What can hang from each mark:
J818: J372
J8: J500 J619 J810
J838: J372 J619 J704
J704: J818
J810: J586
J586: J372 J500 J704 J810
J619: J8 J818
J500: J8

Known rows, with every way that one mark hangs from another:
J8(J500 J619): [ 10.9  23.5  -3.2  19.1   0.8  13.0  -6.0 -17.0 -14.0 -20.0 -12.7  41.7
  -6.7 -16.2  17.4  16.3  -2.2  32.8 -35.5 -10.8  12.8 -21.5   8.0]
J838(J372 J619): [ 16.3 -17.4  -8.2  11.6  -8.5  -3.7 -12.4  10.8  20.6  -4.8   7.0  18.0
  -5.8 -18.0  -2.6   3.5  21.6  15.9  29.4  -9.6 -33.3  -9.3   8.0]
J838(J619(J8)): [ -3.9  -8.0   5.4  16.2 -15.4  -1.4 -12.4   7.6  -6.3  -5.9   0.2   3.9
 -10.7 -11.5  -2.5   2.2  14.1   8.1  12.0  28.0 -50.9  12.9  -4.0]
J500(J8(J619)): [ 12.7  26.2  -9.9   5.6 -10.4  35.2  -0.1 -20.1  -6.7 -22.3  17.0  25.6
  -8.9 -24.4  17.0   5.2  -3.9  28.6 -28.7  -2.4  15.0 -13.6  -2.1]
J8(J500 J619(J818(J372)) J810): [ 50.1  13.4  10.8  11.4 -14.7  45.7   6.3 -38.2 -23.5  21.5   6.7  40.7
   2.9 -24.4  32.8  65.9  -0.6  68.8 -24.2 -36.4  15.7 -55.9  21.9]
J586(J500): [ -1.1  23.7 -12.9 -15.7   1.0  11.6  -2.2   3.2 -12.5   7.4  14.7   2.3
  -6.3   3.3  14.8   0.5 -11.7  23.1  -2.9 -20.2  -4.5  10.5  10.5]
J586(J372 J704 J810): [ -4.1   2.5   6.2 -24.3  -1.8  -8.1  -4.8 -29.4  -9.2  27.3 -28.4  10.8
  37.5   6.3 -21.2  15.7  14.5 -41.2  -9.7  10.3  17.4  29.1   7.7]
J8(J500 J619 J810): [ 25.6  40.8  20.8   3.6  -4.3  15.9 -10.1 -31.3 -31.2  -1.5  -5.8  34.3
  -8.5 -21.7   5.7  39.9   5.5  58.4 -34.2 -10.1   1.5 -22.0  25.0]
J586(J810): [ -8.7  13.2  -0.2 -30.8  -9.9  12.3 -18.5  -4.0   1.7   5.3   0.5   4.6
  12.3   5.6   6.4  19.5  -4.5  14.5  11.6 -25.3  -2.3  24.8  13.0]
J619(J8(J500 J810(J586)) J818): [ 16.0  21.8  67.6  -0.6 -21.3  41.4  -6.1 -59.5 -32.0  28.5  17.4   9.5
   1.8 -12.7  -2.3  88.5   9.0  44.6 -26.0   2.0 -29.6  -3.2  31.4]
J500(J8): [  5.4  25.1   4.7  -9.9 -15.5  16.3   0.5 -15.6   1.7  -9.8  27.5  14.3
   2.9 -22.0   2.1   6.3   4.7  30.3  -3.9   2.2  -1.3  -2.3   5.5]
J500(J8(J619 J810(J586))): [ 13.4  42.8  33.7 -19.0 -16.1  55.5 -17.9 -42.4 -25.3  10.2  23.1  10.5
  -8.4 -22.8  -3.3  56.9   1.7  37.2 -38.9   1.9  -6.4   6.9  27.8]
J500(J8(J810(J586(J704)))): [ 16.8  33.9  52.2 -20.1 -16.8  25.4 -13.9 -56.5 -19.7  32.0  10.7  -4.4
   6.2 -23.9 -32.6  55.5  16.7  -1.5 -19.3  30.8 -28.1  32.9  42.0]
J704(J818): [  6.7  -1.4   7.4 -11.4   6.2  -9.1 -18.3  15.0 -19.6   6.6  -7.6   3.9
   1.0 -21.7  -7.3   5.9  23.4  -0.8   0.1   4.1  -6.2 -17.4  23.0]
J619(J8(J810(J586(J704))) J818): [ 23.3 -12.2  62.8   7.1 -17.2  31.5   6.2 -62.7 -30.7  44.4  -6.2 -23.2
   1.2  -3.1 -20.3  69.1  11.0 -22.6 -20.2  36.2 -30.2  17.6  21.4]
J838(J372 J619(J8 J818) J704): [ 25.8 -45.1  13.4  14.5 -34.1  22.8 -20.7 -10.5  26.9 -16.0  19.5  25.0
  -8.6 -20.8  19.4  26.4  30.6   5.4  32.1  -5.3 -56.6 -50.7  -4.7]
J586(J372 J500 J810): [-15.7  33.7 -11.3 -52.6  -2.7  18.3 -13.0  -8.6 -19.0  25.6   8.9  15.7
  28.2  14.8   7.3  15.6  -5.8  17.6  -7.8 -36.1  14.9  27.4   7.4]
J619(J8 J818): [ 11.8 -19.8  11.5  17.0 -16.8  20.1  19.1 -21.0  -9.5   1.7  10.0  -6.3
  -5.5  -0.3  16.3  18.2  -5.4   6.3  -3.2   8.1  -6.3 -19.1 -15.0]
J500(J8(J619(J818))): [ 23.5   5.7 -13.3  13.0 -11.8  48.2  16.2 -32.5   0.0 -24.3  33.3  18.5
  -5.9 -14.9  35.6  25.6 -10.0  28.2 -23.8  -7.5  20.0 -21.2  -7.0]
J619(J8(J500) J818(J372)): [ 29.8  -7.9  19.5  25.1 -26.3  33.1  18.0 -28.4 -11.4  19.3   7.6  34.7
  10.3 -28.6  27.3  42.0  -1.3  51.3 -13.1 -15.9   4.0 -52.8   2.2]
J586(J372 J500): [ -9.7  20.4 -13.1 -22.2   7.0   5.0   5.4  -2.3 -17.5  21.8  11.0  11.6
  19.4  10.0   4.9  -3.2  -3.1   3.6 -20.0 -12.6  18.9   0.1  -2.8]
J810(J586): [-13.6  -1.5  23.8  -7.1   1.4  18.2 -11.4  -8.3  -0.7  14.6   0.9  -9.0
   4.1   8.6  -9.1  30.2  -2.4 -14.3 -12.2   2.6 -11.4  20.5  14.0]
J500(J8(J619(J818(J372)))): [ 37.1  -1.8 -18.3  14.3 -21.5  63.1  21.6 -25.0   3.4  -1.2  31.3  29.0
   3.5 -27.4  46.8  31.0  -9.2  42.6 -18.7 -24.0  30.4 -49.8  -3.2]
J8(J810(J586)): [  0.9  17.3  44.7 -23.4  -6.5  21.7 -17.4 -25.0 -19.2  32.9   6.3 -14.5
   2.9   2.2 -19.5  51.9   6.3   6.2 -11.8   3.8 -21.7  23.1  27.7]
J619(J8(J810)): [ 14.2  18.1  35.7  -4.6 -18.6  10.3  -5.4 -23.4 -34.2  23.1  -1.7  -6.0
  -7.0 -14.7 -13.7  20.3   5.0  34.8  -9.0  15.7 -19.2 -10.4   3.9]
J818(J372): [ 14.2  -9.8  -4.3   2.3 -10.7  14.0   5.1   6.6   1.7  22.6  -2.3  10.9
  10.2 -13.5   8.3   5.8  -2.8  12.8   3.3 -16.3   9.4 -26.0  -0.5]

Rows:
[ 15.0   1.3  22.6  23.6 -19.6  19.8  11.4 -34.3 -13.6  -4.3  10.1  23.2
   1.4 -16.8  14.9  38.2   2.7  39.5 -16.4   0.8  -9.1 -26.5   2.0] => J619(J8(J500) J818)
[ 18.0 -25.0   2.2  -4.1 -20.3   0.0 -41.2   9.5  37.3 -18.6  10.4  30.9
  -5.3 -20.2   2.4   8.1  33.5   1.0  38.6 -12.3 -48.5 -32.5  10.6] => J838(J372 J619 J704)
[ -6.6  35.9  21.6 -23.4  -3.0  29.0  -4.3 -44.7 -18.8  34.8  16.5  13.8
  25.2  -8.2 -15.6  31.5   7.6 -21.9 -40.2  17.0   4.8  34.9  23.9] => J810(J586(J372 J500(J8) J704))
[ 16.1 -22.0  17.4 -11.0 -26.6   7.4 -48.8  27.0  -8.8   7.8  -8.3  31.5
   3.3 -47.1   5.7  17.8  46.8   5.3  23.6  10.4 -62.4 -54.9  18.1] => J838(J619(J8) J704(J818(J372)))
[  5.9  -4.8  55.8  -9.5 -15.7  39.1  10.6 -52.0 -33.6  49.7  14.9 -13.7
  20.9   8.4 -14.1  68.7   7.5  -4.7 -30.4  19.6  -6.2  -3.7  -0.9] => J619(J8(J810(J586(J372))) J818)
[ 25.8  69.1  -1.1 -26.6 -14.1  48.0 -10.1 -30.3 -36.1   4.3  34.8  21.1
 -18.7 -27.0  19.6  25.6  -8.1  78.0 -28.3 -22.9  -0.5  -3.8  25.0] => J586(J500(J8(J619 J810)))
[ 44.1  11.2  40.0  10.5 -30.4  35.9  10.8 -42.9 -30.2  35.1  15.1  28.9
   7.7 -34.0  15.0  65.9   4.7  76.7 -10.9 -19.3  -9.7 -51.7  16.5] => J619(J8(J500 J810) J818(J372))
[ 17.3  41.9  47.4   1.7 -21.6   7.2 -10.7 -38.2 -39.0  16.8  -2.0  25.2
  -4.9 -31.7 -10.9  38.3  13.3  63.6 -18.0   6.6 -26.4 -16.4  19.4] => J619(J8(J500 J810))
[ 35.3  -4.4  -9.6  28.1 -12.7  42.1  16.5 -20.8  -6.4  -0.6   3.9  44.8
   6.4 -18.0  43.4  44.6  -7.4  44.1 -25.7 -35.5  27.0 -56.1   8.3] => J8(J500 J619(J818(J372)))
[ 32.5 -25.5 -23.6  22.5  -7.8  45.7  24.2  -9.0  -1.4   9.4   2.4  14.6
   0.1  -2.6  42.8  24.2 -13.2  10.3 -14.5 -27.4  34.4 -48.1  -9.8] => J8(J619(J818(J372)))
[  0.2  48.4   1.1 -20.4  -8.3  64.0 -12.9 -23.6 -19.6  -0.4  30.9  19.7
 -10.8 -13.8  22.3  32.0 -15.1  35.8 -40.7 -18.6   2.4  19.8  25.0] => J810(J586(J500(J8(J619))))
[ -4.9 -14.5  37.5 -10.8  12.2  -9.3 -15.8 -17.8 -31.0  41.1 -33.3  -1.1
  30.7  -9.5 -38.3  33.6  38.5 -76.9 -32.5  39.8   0.3   5.8  30.3] => J810(J586(J372 J704(J818)))
[ 54.7  16.0   2.6  -1.8 -27.1  64.8  14.8 -41.3 -16.0  17.8  34.4  24.3
   1.8 -30.7  34.0  52.6  -6.4  65.4 -18.3 -25.6  20.2 -48.2   9.9] => J500(J8(J619(J818(J372)) J810))
[ 27.9  33.9  39.9  -5.5 -10.6  40.3 -12.3 -59.5 -28.8  21.3  -1.4   7.9
  -5.8 -26.5 -18.9  53.8  10.1  -0.8 -42.9  27.5  -8.1  21.6  37.4] => J500(J8(J619 J810(J586(J704))))
[-10.0  11.2  19.5 -15.0  10.9  10.8  -1.2 -28.3 -21.8  43.4 -11.8   0.7
  24.4  13.9 -19.5  22.7   4.7 -49.8 -34.0  15.1   6.6  34.3  18.1] => J810(J586(J372 J500 J704))
[ 23.9 -20.0  18.5 -20.4 -11.0   1.7 -42.0  10.2   9.0  -5.5  -7.0  29.5
  -0.3 -39.2  -3.6  12.2  45.0  -1.5  16.1 -21.6 -15.0 -70.3  27.2] => J838(J372 J704(J818))
[  0.3  39.9  46.8 -30.6 -16.8  40.5 -18.8 -29.6 -46.9  46.7  11.9  -9.6
  -9.0  -5.2  -7.9  47.5  -8.2  40.2 -22.2  -3.7 -34.9  23.4  28.6] => J619(J8(J810(J586(J500))))
[ 20.8   9.2  35.1   5.9   2.3  24.5 -10.0 -44.7 -32.5  30.0 -27.3  -6.1
  -6.0  -4.7 -20.8  47.6   8.6 -30.0 -38.0  25.4  -8.8  23.8  31.4] => J8(J619 J810(J586(J704)))
[ 21.3   2.5  -6.3  25.6  -2.0  29.8  12.4 -29.3  -7.4 -22.0   5.6  36.2
  -4.0  -5.5  34.6  37.0  -1.5  29.2 -31.4 -18.9  16.8 -30.7   5.3] => J8(J500 J619(J818))
[ 19.2  34.4  25.2 -13.2   5.0  38.3 -12.2 -41.6 -44.5  35.8 -15.9  -2.1
 -13.1  -3.0  -6.0  44.9  -2.4  -6.5 -41.0   4.6 -10.6  31.5  42.8] => J8(J619 J810(J586(J500 J704)))
[  3.0  30.0  38.8 -31.5   5.5  13.2  -8.5 -46.1 -41.2  60.9  -5.6  -4.0
  21.9   6.6 -30.7  47.4   9.0 -24.8 -33.3  16.9  -5.9  36.5  33.4] => J8(J810(J586(J372 J500 J704)))
[ -9.2 -13.1  30.0   1.4   8.4   1.6   0.7 -32.6  -9.6  35.3 -25.6  -3.5
  27.3   9.4 -35.2  25.1  14.8 -73.9 -32.3  37.3   8.4  25.4   7.1] => J810(J586(J372 J704))
[ 32.4 -10.9  22.4  -1.9 -11.7  66.6   4.7 -34.0 -19.0  41.6   8.5   3.6
   4.1  -1.2  23.4  75.8  -8.0  18.6 -24.5 -24.8   9.6 -24.4  19.6] => J8(J619(J818(J372)) J810(J586))
[  1.3  38.3  19.7 -30.3   5.6  44.1 -10.5 -29.8 -46.2  43.9   3.5   6.4
   7.9   9.5   0.7  48.2  -4.1  11.2 -51.9 -12.0  13.2  12.8  17.4] => J8(J619 J810(J586(J372 J500)))
[ 18.7  68.1  11.4 -41.1 -16.1  31.2 -12.4 -28.9 -27.9  18.0  46.9  10.2
  -5.2 -25.0   5.3  27.1  -2.3  79.7  -7.0 -19.0 -15.8  10.5  29.4] => J586(J500(J8(J810)))
[  2.3  22.7   0.1 -51.5   7.6  -3.3 -26.1 -11.1 -42.0  39.8 -23.2  17.0
  34.7 -10.8 -12.5  21.8  26.8 -20.4 -11.2  -5.5   4.3  22.2  37.4] => J586(J372 J500 J704(J818) J810)
[ -1.7  50.0  -0.8 -48.0 -15.4  20.3  -9.8 -40.3 -17.4  25.8  14.8  27.1
  32.9 -12.6  -3.4  20.7   4.0  10.0 -16.8  -7.4  11.9  37.7  23.7] => J586(J372 J500(J8) J704 J810)
[  5.2  36.5  42.7  -5.3   0.5  31.0 -14.3 -51.5 -36.4  29.0  -7.2  35.0
  15.7  -8.1 -12.9  69.0  11.4  21.5 -61.0   0.6  12.2  -6.7  24.6] => J8(J500 J619 J810(J586(J372)))
[ 12.6  -2.7  55.7  -4.3 -21.2  41.6  -1.8 -44.5 -26.7  36.9  18.1 -21.5
  -2.6   3.7  -5.2  70.4   1.1  15.0 -16.4  11.5 -25.4   3.6  14.9] => J619(J8(J810(J586)) J818)
[ 12.4  50.7   5.5 -55.7  -9.5  16.6 -35.7 -19.0 -32.7  17.5  10.3  24.5
  12.4 -39.9  -1.8  27.8  23.3  27.8  -1.0 -13.3 -16.8  28.7  59.3] => J586(J500(J8) J704(J818) J810)
[ 18.8   2.5  17.6  28.5 -25.8   3.8 -18.5 -11.2   2.9  -8.6   1.9  49.3
 -10.3 -45.1  -3.3  21.9  28.6  54.5   8.5  -2.4 -44.4 -27.0  15.8] => J838(J372 J619(J8(J500)))
[  1.8  40.7  57.5 -17.2  -5.0  18.1 -25.7 -36.7 -22.4  25.5   8.3  17.0
   5.7 -13.0 -17.6  70.8  13.2  38.7 -21.0  -6.0 -25.0  15.9  46.8] => J8(J500 J810(J586))
[ 12.0  12.0  24.9   1.2 -22.3   1.3 -18.1  -9.5 -25.5  12.5   7.0  -0.3
 -12.1 -16.6 -12.3  25.6  19.5  31.5  12.0  26.5 -60.5  12.0   8.9] => J838(J619(J8(J810)))
[-23.8  18.9  11.0 -28.1   8.1  24.6  -5.1 -12.9 -19.1  35.7  11.9   0.8
  23.6  19.2  -4.0  26.2  -6.8 -12.8 -30.0  -9.6   7.3  23.5   9.5] => J810(J586(J372 J500))
[ 28.8  43.3  11.1  -9.4 -15.9  37.4  -4.5 -33.8 -26.6  -0.6  20.8  21.0
 -10.7 -28.7   5.6  25.3  -1.2  55.1 -26.1   1.6   4.0 -13.4  13.2] => J500(J8(J619 J810))
[ 47.3  -8.8  -1.4   8.2 -13.1  48.3  15.7 -25.1 -19.4  28.5   7.4   8.4
  -3.7  -9.0  31.1  45.5  -6.4  36.1 -12.5 -24.9  21.8 -47.2   4.5] => J8(J619(J818(J372)) J810)
[ 13.2   3.0  20.0 -21.3   1.1  23.1 -20.4  -1.3 -33.5  59.6 -20.0   5.7
  13.9 -29.9  -7.8  38.1  19.8 -18.7 -16.8  -6.1 -11.2   0.9  57.4] => J810(J586(J500 J704(J818(J372))))
[ -2.3  61.3 -22.0 -47.4 -14.6  52.8 -14.0 -26.9 -25.2   5.6  24.7  40.1
  21.5  -6.4  26.4  21.0 -11.7  49.5 -35.4 -38.0  33.2  11.4   6.0] => J586(J372 J500(J8(J619)) J810)
[ -4.2  13.9  17.8 -10.4   7.5  17.1  -9.7 -20.9 -16.1  29.6  -8.0  -8.3
  -0.8   6.5 -10.6  25.8  -0.5 -30.3 -19.8   6.6 -16.5  44.9  34.0] => J810(J586(J500 J704))
